What can hang from each mark:
nenat: dofut lupu sova
vota: bolav dofut nenat roru
roru: dofut lupu nenat sova vota
sova: roru vota
lupu: nenat roru vota
dofut: roru vota
bolav: nenat roru vota

Each row was made from one small tree. Brackets hold a mark, then the marks that hang from it, in alphabetical order. Every link used is in the known rows. Write each row's tree.
In the rows, zero is written as 128.
Known rows:
(lupu (roru (nenat dofut sova))): [114 115 130 116 102 153 127 106 120 110 121 112 135 123 117 127 121 104
 123 134 122 125 120 134 114 147 119 129 143 137 148 137 115 131 142 126
 129 140 147 111 139 116 149 130 121 129 121 157 145 113 134 125 141 137
 132 121 107 126 119 141 128 130  86 127 120 130]
(roru (sova vota)): [127 134 135 137 133 134 135 123 129 125 139 117 121 122 135 131 129 130
 132 172 128 141 128  94 120 113 148 115 132 142 121 124 127 139 141 138
 123 123 130 118 120 121 116 133 118 134 117 106 118 111 133 131 126 135
 127 116 133 123 143 119 143 119 181 130 130 140]
(lupu (vota bolav nenat roru)): [144 134 119 126 125 123 114 146 123 131 140 142 129 131 129 141 146 137
 134 114 129 102 119 117 133 128 139 152 124 123 106 120 145 128 119 133
 131 124 143 153 107 132 116 150 137 159 129 145 121 122 135 120 112 122
 132 131 136 132 114 121 131 123 171 139 127 128]
(roru (lupu nenat)): [126 131 112 136 158 114 127 116 144 134 131 121 130 125 117 141 104 129
 132 129 125 151 141 152 127 128 146 121 116 129 129 142 138 117 128 146
 121 130 113 111 131 136 105  97 144 119 142  89 111 117 113 151 149 132
 132 134 133 112 156 116 131 135 132 116 133 154]
(bolav roru): [128 118 131 134 126 113 115 105 125 135 128 122 134 146 110 109 124 135
 127 124 140 136 129 120 129 127 114 139 125 137 142 144 124 130 124 137
 125 116 103 131 132 128 119 128 133 136 124  93 129 120 131 119 141 130
 126 109 135 131 111 133 133 133 111 118 127 163]
(vota (nenat sova)): [133 120 128 138 127 132 123 123 134 113 129 120 129 136 132 115 118 121
 123  95 118 120 130 122 114 143 135 135 111 134 125 130 129 137 131 140
 132 126 137 122 127 126 128 137 126 137 119 128 122 117 136 145 126 139
 132 125 123 132 127 133 132 127 171 125 130 132]
(sova (vota bolav dofut nenat roru)): [147 146 126 140 136  99 131 159 109 141 131 153 123 134 122 132 147 142
 135 119 137 108 118 139 125 133  93 167 129 125 101  89 142 133 113 123
 133 104 136 144 109 128 113 160 115 157 120 169 106 139 123 123 135 118
 123 142 125 140 119 122 105 107 208 148 130  82]
(lupu (roru dofut) (vota bolav)): [118 113 127 103 101 149 120 125 125 135 129 127 135 121 132 111 129 126
 127 151 133 142 118 140 157 110 148 134 132 125 132 131 132 121 122 117
 128 135 144 135 132 125 146 116 118 168 121 145 149 136 136 105 102 120
 123 127 130 136 110 121 128 148 143 127 124 136]
(dofut (roru (lupu vota) sova)): [132 124 122 132 139 143 113 120 146 130 133 116 133 133 134 123 115 129
 136 146 155 120 137 116 135 117 136  85 115 137 113 148 131 120 135 140
 123 145 125 118 122 125  92  85 146 112 129 105 134 134 114 105 126 137
 135 124 140 117 134 117 157 124 125 117 124 153]
(dofut (vota (nenat sova) (roru lupu))): [132 134 120 154 137 130 131 136 135 116 126 124 129 135 135 126 113 121
 128  96 138  92 137 127 115 138 133 130 121 127 124 105 138 128 135 129
 134 133  99 134 130 135 104 104 147 108 145 130 121 116 113 122 145 127
 135 131 137 120 142 141 133 126 128 131 128 120]
(dofut roru): [134 118 125 135 133 119 119 111 127 130 132 124 140 134 118 105 121 127
 129 115 140 130 127 126 116 139 121 138 112 137 120 143 127 123 136 139
 132 124 118 131 122 125  95 117 141 139 125  89 124 135 126 101 135 128
 130 117 135 139 114 137 136 133 168 123 124 152]
(lupu roru (vota bolav dofut (nenat sova))): [141 126 131 111  95 151 118 142 125 129 120 137 122 134 130 112 135 121
 130 105 136 109 121 135 147 137 118 130 118 124 121 117 137 130 108 132
 133 136 154 130 126 118 146 144 117 146 119 197 145 156 136 116 116 121
 130 143 114 130 104 122 115 118 151 130 129 106]
(bolav nenat (roru sova) (vota dofut)): [ 90 134 151 122 106 125 126 131 134 138 125 130 113 125 127 128 125 125
 142 127 133 116 145 124 110 127  77  83 126 129 140 131 113 138 114 142
 124 136 142 131 125 118 146 147 113 111 113 125 120 132 121 129 113 144
 120 118 123 132 115 115 146 120  57 117 122 118]
(bolav (roru (nenat dofut lupu sova))): [125 122 129 124 116 137 130 111 127 109 125 120 130 131 124 135 113 120
 117 122 121 126 127 121 129 141  98 116 138 136 162 145 108 132 138 134
 120 126 125 116 145 122 150 127 129  96 126 148 138 118 130 151 145 140
 131 116 108 125 120 132 124 113  43 124 126 136]
(bolav (roru dofut lupu (nenat sova)) vota): [ 97 136 138 135 113 141 124 112 147 133 124 113 132 125 148 132 104 117
 122 140 131 113 139 118 136 119 109  86 140 128 155 137 109 130 129 123
 122 142 117 113 144 125 136  85 120 116 130 123 144 125 114 150 120 161
 121 126 123 119 131 116 139 123  13 120 121 134]
(nenat (lupu (roru (dofut vota))) sova): [116 117 128 126 108 152 141 108 131 106 118 114 129 119 140  92  95 107
 113 126 131 142 131 130 153 132 128 128 124 129 146 120 115 130 144 116
 133 137 106 122 159 127 143  92 128 110 135 146 147 132 126 132 126 123
 131 124 117 124 129 136 127 141 124 118 130 115]
(sova (roru vota)): [117 123 137 135 156 112 124 131 133 137 129 123 137 128 115 122 156 140
 132 149 125 148 129 100 122 127 161 119 129 133 128 137 126 136 149 127
 133 137 116 130 122 128 118 142 146 147 121  70 151 120 139 109 121 124
 130 120 156 128 129 129 135 151 131 122 121 150]
(lupu (nenat (sova vota))): [135 135 127 134 120 141 139 123 133 120 143 125 119 108 135 134 125 116
 127 134 117 142 130 116 135 131 141 129 116 138 129 130 131 126 171 140
 122 131 128 118 127 118 120 141 124 154 128 141 127 129 133 155 124 134
 133 126 127 122 151 125 122 119 177 130 130 147]
(bolav (nenat lupu) (roru dofut vota)): [107 116 136 118 128 135 139 139 134 139 123 132 132 135 130 120 119 136
 129 148 125 151 141 136 146 121  94 123 142 123 125 135 113 128 132 114
 118 123 117 133 143 139 141 118 125 108 132  92 138 119 130 134 111 125
 117 129 127 138 141 124 138 156   4 116 124 123]
(nenat (dofut roru) sova): [137 110 121 129 119 149 119 114 130 101 124 117 133 126 130  99 132 111
 121 110 128 116 135 148 115 149 119 123 114 145 148 141 122 117 162 131
 132 134 142 122 125 108 138 117 133 131 115 155 140 152 121 112 133 133
 131 115 121 143 110 149 136 118 142 130 125 153]
(nenat lupu): [132 129 122 136 148 114 130 110 135 114 130 124 131 127 123 119 101 133
 124 131 116 158 128 115 136 135 118 137 117 124 128 126 122 131 121 144
 128 116 106 124 138 133 119 104 141 112 136  92 105 120 130 152 142 124
 133 119 131 121 132 121 134 130 175 120 138 130]
(vota (bolav (nenat lupu) (roru sova)) dofut): [134 130 138 113 114 114 126 134 125 136 118 141 113 137 112 136 111 137
 131 113 139 125 132 140 131 119  92 113 120 125 131 124 124 132  95 135
 123 123 154 129 141 133 155 157 113  90 126 154 107 130 134 116 124 124
 124 128 108 134 112 126 124 107  90 122 135 106]
(nenat dofut (lupu (roru vota)) sova): [135 121 121 120 112 159 136 119 135 100 112 119 127 121 135 109 130 110
 119 148 120 136 135 145 150 144 120 123 142 135 143 127 109 126 171 108
 128 139 116 110 145 118 145 108 133 112 132 159 154 155 124 132 139 122
 134 124 111 126 132 144 128 137  77 124 131 128]
(lupu (roru vota)): [127 121 129 126 118 142 125 115 124 136 122 120 136 131 120 108 141 126
 132 150 135 143 125 124 134 129 138 137 142 132 115 129 122 130 142 113
 130 133 115 123 129 129 105 122 133 145 128  90 142 135 132 104 134 120
 128 122 131 124 132 136 137 163  95 119 122 146]
(sova (roru dofut (nenat lupu) vota)): [100 118 138 128 164 120 141 138 127 134 129 123 138 123 130 139 135 136
 124 159 119 171 127 101 134 122 139 103 141 124 130 147 112 134 134 115
 128 140 130 121 137 133 139 113 138 121 123  87 156 104 137 141 106 137
 124 129 140 126 146 112 126 151  75 126 116 105]
(lupu roru): [118 120 127 121 115 124 118 101 122 129 124 120 136 133 106 107 117 123
 129 131 133 143 122 124 128 135 128 143 125 136 128 127 124 131 122 133
 132 129 115 124 133 128 115 127 130 141 126 106 132 120 131 109 144 123
 129 117 123 125 115 133 131 150 149 117 126 147]
(vota bolav dofut nenat): [142 123 126 135 143 108 122 146 120 135 124 140 123 144 122 119 131 140
 129  86 126 126 127 157 112 134 121 145 113 120 121 122 140 128  75 134
 135 110 155 134 115 128 138 147 116 140 115 149 101 140 129 137 126 123
 122 137 125 139 114 121 112 118 203 133 135 102]
(dofut (roru nenat vota)): [133 123 130 137 140 143 125 129 120 140 131 125 142 130 130 136 141 129
 133 127 134 133 122 107 116 137 125 125 139 129 107 154 120 124 142 123
 127 134 129 131 117 126  88 125 134 135 130  76 134 126 130 110 124 136
 131 122 139 131 139 133 143 144  81 131 115 138]
(lupu nenat (vota bolav)): [134 132 120 115 123 142 126 131 132 136 146 134 120 111 133 145 138 133
 132 128 118 144 124 125 146 118 163 137 118 126 130 151 147 115 130 146
 120 135 146 135 113 128 124 142 133 157 133 126 127 133 139 143 105 120
 132 132 141 122 134 114 127 127 170 129 129 158]
(sova (roru dofut lupu nenat) (vota bolav)): [101 140 138 121 150  94 129 138 130 147 134 128 133 125 124 155 140 140
 129 178 125 141 119 113 124 106 152 116 140 125 122 124 131 133 121 122
 127 127 123 118 127 132 138 120 122 135 125 119 139 109 129 130 125 139
 120 146 137 120 143 107 112 121 132 135 126 117]

Which tree is each row?
[108 153 136 113 146  82 121 140 141 145 134 138 129 128 110 149 146 142
 143 166 115 122 123 118 117 115 143 133 128 121 111 104 140 137 138 140
 129 125 101 126 121 134 116 153 133 122 133 113 122 118 135 119 143 125
 126 150 148 122 140 120 118 122 143 126 136 138] : (sova (roru lupu) (vota (bolav nenat)))
[135 118 117 122 133 111 120 138 124 122 130 132 128 138 129 127 153 134
 128 105 112 115 130 168 104 135 145 152 127 127 132 138 136 125 106 126
 130 112 148 134 106 125 147 154 123 137 117 141 117 133 131 141 134 126
 127 131 124 141 116 134 117 123 158 132 131 123] : (vota bolav (nenat dofut))
[144 119 120 140 149 123 126 137 132 134 131 133 140 142 137 116 142 139
 133 115 134 133 132 123 137 146 111 141 121 127  92 139 126 123 145 119
 128 123 106 130 116 131  82 117 144 124 133  87 137 144 123 125 127 124
 134 135 134 135 139 128 131 140 111 121 122 122] : (dofut (roru (vota (nenat lupu))))
[114 122 135 134 122 166 143 124 125 101 130 109 127 111 144 136 130 107
 119 123 109 122 122 117  99 143 140 108 143 128 167 134 120 128 140 134
 130 136 142 124 127 120 158 117 124 110 127 147 131 114 127 152 133 138
 132 116 131 123 134 143 136 125 106 138 125 129] : (roru (nenat (dofut vota) sova))
[132 130 135 120 103 133 129 122 116 138 124 127 117 129 119 124 133 125
 132 154 145 130 121 126 129 116 124 124 135 136 117 114 128 134 122 120
 128 124 138 120 128 118 131 148 108 140 116 157 132 140 129  98 129 124
 125 130 115 130 116 125 121 120 170 130 128 111] : (lupu (roru (sova (vota bolav dofut))))
[ 94 115 135 139 135 135 137 119 128 142 127 116 137 141 134 129 107 127
 124 141 146 136 132 127 124 119 120 108 146 126 152 144 120 123 109 123
 120 125 103 125 140 138 126  76 131  96 135  97 134 107 116 131 137 141
 121 124 138 120 138 119 133 136  20 121 120 131] : (bolav (roru (dofut vota) lupu nenat))
[ 94 107 136 134 144 102 129 140 122 138 133 128 134 131 130 119 144 136
 126 113 127 141 128 130 113 121 173 128 120 126 142 136 134 129 117 124
 137 127 123 145 120 131 151 136 132 134 116 115 151 122 137 119 108 124
 122 129 147 139 119 123 113 143 172 127 121 114] : (sova (roru (dofut (vota bolav nenat))))
[125 154 134 142 125 129 137 125 127 112 121 134 120 109 133 142 106 120
 125 112 118 115 128 104 131 147  76 105 123 119 135 108 114 138 132 135
 132 140 136 129 137 123 128 118 125 131 133 156 113 132 114 155 126 141
 132 125 118 116 123 118 130 110 136 138 127  77] : (bolav (vota dofut (roru (nenat lupu sova))))
[144 127 133 129 121 110 117 120 119 143 117 139 124 145 111 112 133 142
 125 104 145 128 127 146 130 122 106 140 122 126 147 128 131 126  92 132
 131 112 135 135 130 129 143 149 116 140 119 139 116 147 126 115 136 121
 121 122 126 137  97 128 118 119 148 130 132 135] : (vota (bolav roru) dofut)
[116 136 138 110 112 111 136 135 125 138 137 142 124 127 132 130 127 141
 130 152 120 137 121 126 143 112  99 153 137 121 122 114 125 131 124 122
 120 104 110 138 133 133 140 145 110 128 131 130 119 125 135 133 123 124
 118 136 124 138 130 120 120 121 100 129 135 125] : (sova (vota (bolav (nenat lupu) (roru dofut))))
[142 115 107 123 133 107 119 138 123 121 130 140 135 143 131 125 145 133
 127  95 122 118 130 166 123 145 118 155 116 127 112 144 129 117 123 124
 131 115 128 133 114 128 121 138 136 116 127 149 123 147 127 133 137 121
 135 142 116 142 115 132 113 116 146 127 132 108] : (vota bolav (nenat (dofut roru) lupu))
[148 126 112 121 123 126 126 133 133 103 123 131 123 133 142 128 129 122
 119  94 104 114 133 153 128 142 132 146 121 127 137 128 127 127 123 126
 131 118 143 124 127 125 160 139 124 109 128 182 126 139 132 156 132 126
 135 138 108 137 120 138 115 107 161 129 141 118] : (vota bolav (nenat dofut lupu sova))
[155 136 123 136 134 103 122 133 112 134 115 144 124 130 105 129 122 135
 125 103 139 116 123 150 123 130 105 145 117 124 127 105 138 125 105 128
 137 119 150 143 126 133 133 149 126 157 124 155 103 137 122 103 132 114
 125 120 121 140 106 134 116 121 204 143 131 116] : (vota bolav dofut roru)
[113 115 120 133 136 145 145 129 138 138 132 112 119 117 149 145 104 124
 124 134 141 142 148 152 131  95 189  88 127 130 143 149 139 110 121 117
 120 146 140 117 130 137 142  84 123 103 134 112 131 124 110 130 110 134
 125 129 130 118 157 120 133 131 118 123 126 131] : (roru (dofut (vota bolav)) (lupu nenat) sova)
[125 147 137 115 121 118 130 137 127 133 142 139 123 118 127 139 141 134
 137 148 106 123 118 116 114 121 126 152 134 121 111 106 137 134 128 137
 126 106 125 135 114 130 125 164 114 146 129 119  97 123 140 130 130 121
 124 133 137 133 137 131 128 120 175 135 137 139] : (sova (vota (bolav nenat)))
[121 125 114 143 144 128 144 124 124 103 128 129 127 117 128 121 129 124
 125 132 116 133 132 146 124 143 107 138 132 126 152 116 123 119 147 124
 132 123  97 140 127 129 134  98 148 109 140 136 121 128 115 138 146 111
 134 120 133 125 129 138 129 132 142 132 131 112] : (nenat (dofut (vota roru)) lupu)
[128 119 127 126 125 133 124 131 123 140 124 126 138 141 123 113 149 128
 135 135 134 139 127 132 130 138 133 150 140 132 101 132 127 133 133 112
 130 131 114 126 120 128 101 136 130 142 126 101 144 131 130 109 132 124
 129 133 127 127 132 130 132 160  89 117 120 128] : (lupu (roru (vota nenat)))
[150 147 121 116 111 115 124 124 127 108 123 140 121 117 111 145 105 121
 124  99 115 100 124 130 130 132 122 150 117 121 114 105 128 132 139 129
 132 131 143 140 145 139 138 163 127 122 144 148 106 114 136 114 127 117
 134 126 111 130 115 152 130 119 138 136 136 129] : (vota (bolav (nenat lupu sova)) roru)
[137 138 124 138 120 135 140 125 125 120 141 130 118 109 123 140 126 120
 127 125 126 128 128 119 134 132 133 140 116 141 123 118 133 126 173 134
 122 131 126 127 128 122 112 149 127 161 131 145 128 124 128 135 128 131
 133 126 120 122 144 133 120 116 169 136 125 141] : (lupu (nenat (sova (vota roru))))
[141 130 118 142 128 119 136 137 118 123 133 133 117 131 137 143 127 129
 128 100 136 103 125 112 123 126 141 139 129 122 111 123 135 130 116 119
 133 127 122 146 124 139 122 143 134  99 141 133 120 121 131 118 128 118
 138 129 124 124 128 140 128 113 154 132 131 104] : (dofut (vota bolav (nenat lupu) (roru sova)))
[106 124 129 118 151 111 115 134 144 140 127 123 137 128 129 125 131 143
 127 158 131 143 131 128 146 106 170 104 118 126 140 134 136 123 124 131
 130 142 122 128 129 135 147  99 142 135 123 116 146 126 127 120 109 130
 122 135 151 125 126 109 125 141 148 124 127 138] : (sova (roru dofut (lupu (vota bolav))))
[141 130 129 139 119 141 129 131 128 118 130 126 122 130 150 121 136 119
 124  84 123 104 126 119 115 134 163 145 122 122 133 125 139 129 119 130
 136 123 121 142 120 129 132 147 125 121 134 139 125 137 138 137 130 124
 133 129 137 127 125 146 125 123 175 132 133 136] : (dofut (vota bolav (nenat sova)))
[144 160 125 136 145 108 134 143 117 141 127 144 123 126 118 155 131 138
 134 153 136 109 117 132 124 121  97 144 140 119 107  92 138 128 105 124
 128 116 129 125 122 133 106 128 118 134 136 153  96 127 109 129 150 126
 123 145 127 120 140 116 112 105 153 150 133  96] : (sova (vota bolav dofut (roru lupu nenat)))
[146 136 140 116 118 152 128 138 136 125 124 128 123 121 137 133 143 124
 129 123 112 112 128 122 123 121 160 131 137 118 119 127 128 130 142 118
 128 135 145 132 125 130 144 161 118 134 132 109 121 135 139 122 112 122
 127 127 132 132 134 153 145 139 105 132 132 155] : (roru (vota (bolav (nenat sova))))
[148 143 119 123 135 148 127 138 149 129 125 131 116 116 137 138 114 125
 128 118 130 126 140 153 153 121 139 101 108 122 140 127 147 111 121 145
 124 143 147 111 130 129 132 101 130 125 138 171 118 150 116 157 123 127
 131 145 129 112 140 112 124 110 154 130 136 133] : (roru (lupu (nenat sova) (vota bolav dofut)))
[112 108 132 122 105 141 132 116 118 134 125 122 133 126 130 100 124 117
 122 131 136 142 124 142 130 119 156 140 135 126 142 127 130 122 118 109
 134 127 122 139 134 130 140 115 121 142 130 126 144 139 130  96 119 117
 123 122 130 135 119 135 124 151 139 125 123 132] : (lupu (roru (dofut (vota bolav))))
[137 131 122 122 148 158 133 137 137 130 120 113 123 126 145 175 144 128
 130 166 126 112 137 134 112 108 170  88 165 127 129 158 123 121 119 107
 119 144 162 104 118 128 141 110 123  96 132 113 127 123 114 137 129 142
 128 134 125 113 158 129 147 124  30 133 126 134] : (roru lupu (nenat dofut) sova (vota bolav))
[125 149 130 140 135 118 136 127 113 129 144 132 131 119 119 150 129 129
 133 164 125 124 111  94 117 130 103 148 141 130 109 108 126 139 146 132
 126 117 120 135 121 127  98 143 128 155 130 118 113 100 130 130 135 133
 128 121 131 122 143 124 126 126 155 144 122 120] : (sova (vota (roru nenat)))
[140 136 142 121 102 155 120 137 125 129 124 133 120 127 132 134 134 128
 125 117 138 113 119 105 142 125 108 109 127 124 151 133 131 127 106 140
 125 133 157 134 130 123 150 140 116 135 123 179 133 140 134 136 114 131
 126 127 128 128 106 122 124 105 109 137 129 135] : (lupu (vota (bolav (roru (nenat sova))) dofut))
[137 121 128 139 143 117 126 133 130 139 126 134 135 151 133 118 141 144
 129 127 135 136 133 118 144 132 105 140 136 130 115 141 119 134 130 118
 122 117  93 130 127 136 106 125 138 112 134  90 139 132 129 136 133 126
 129 128 130 130 135 124 128 144  42 114 125 132] : (bolav (roru (vota (nenat lupu))))
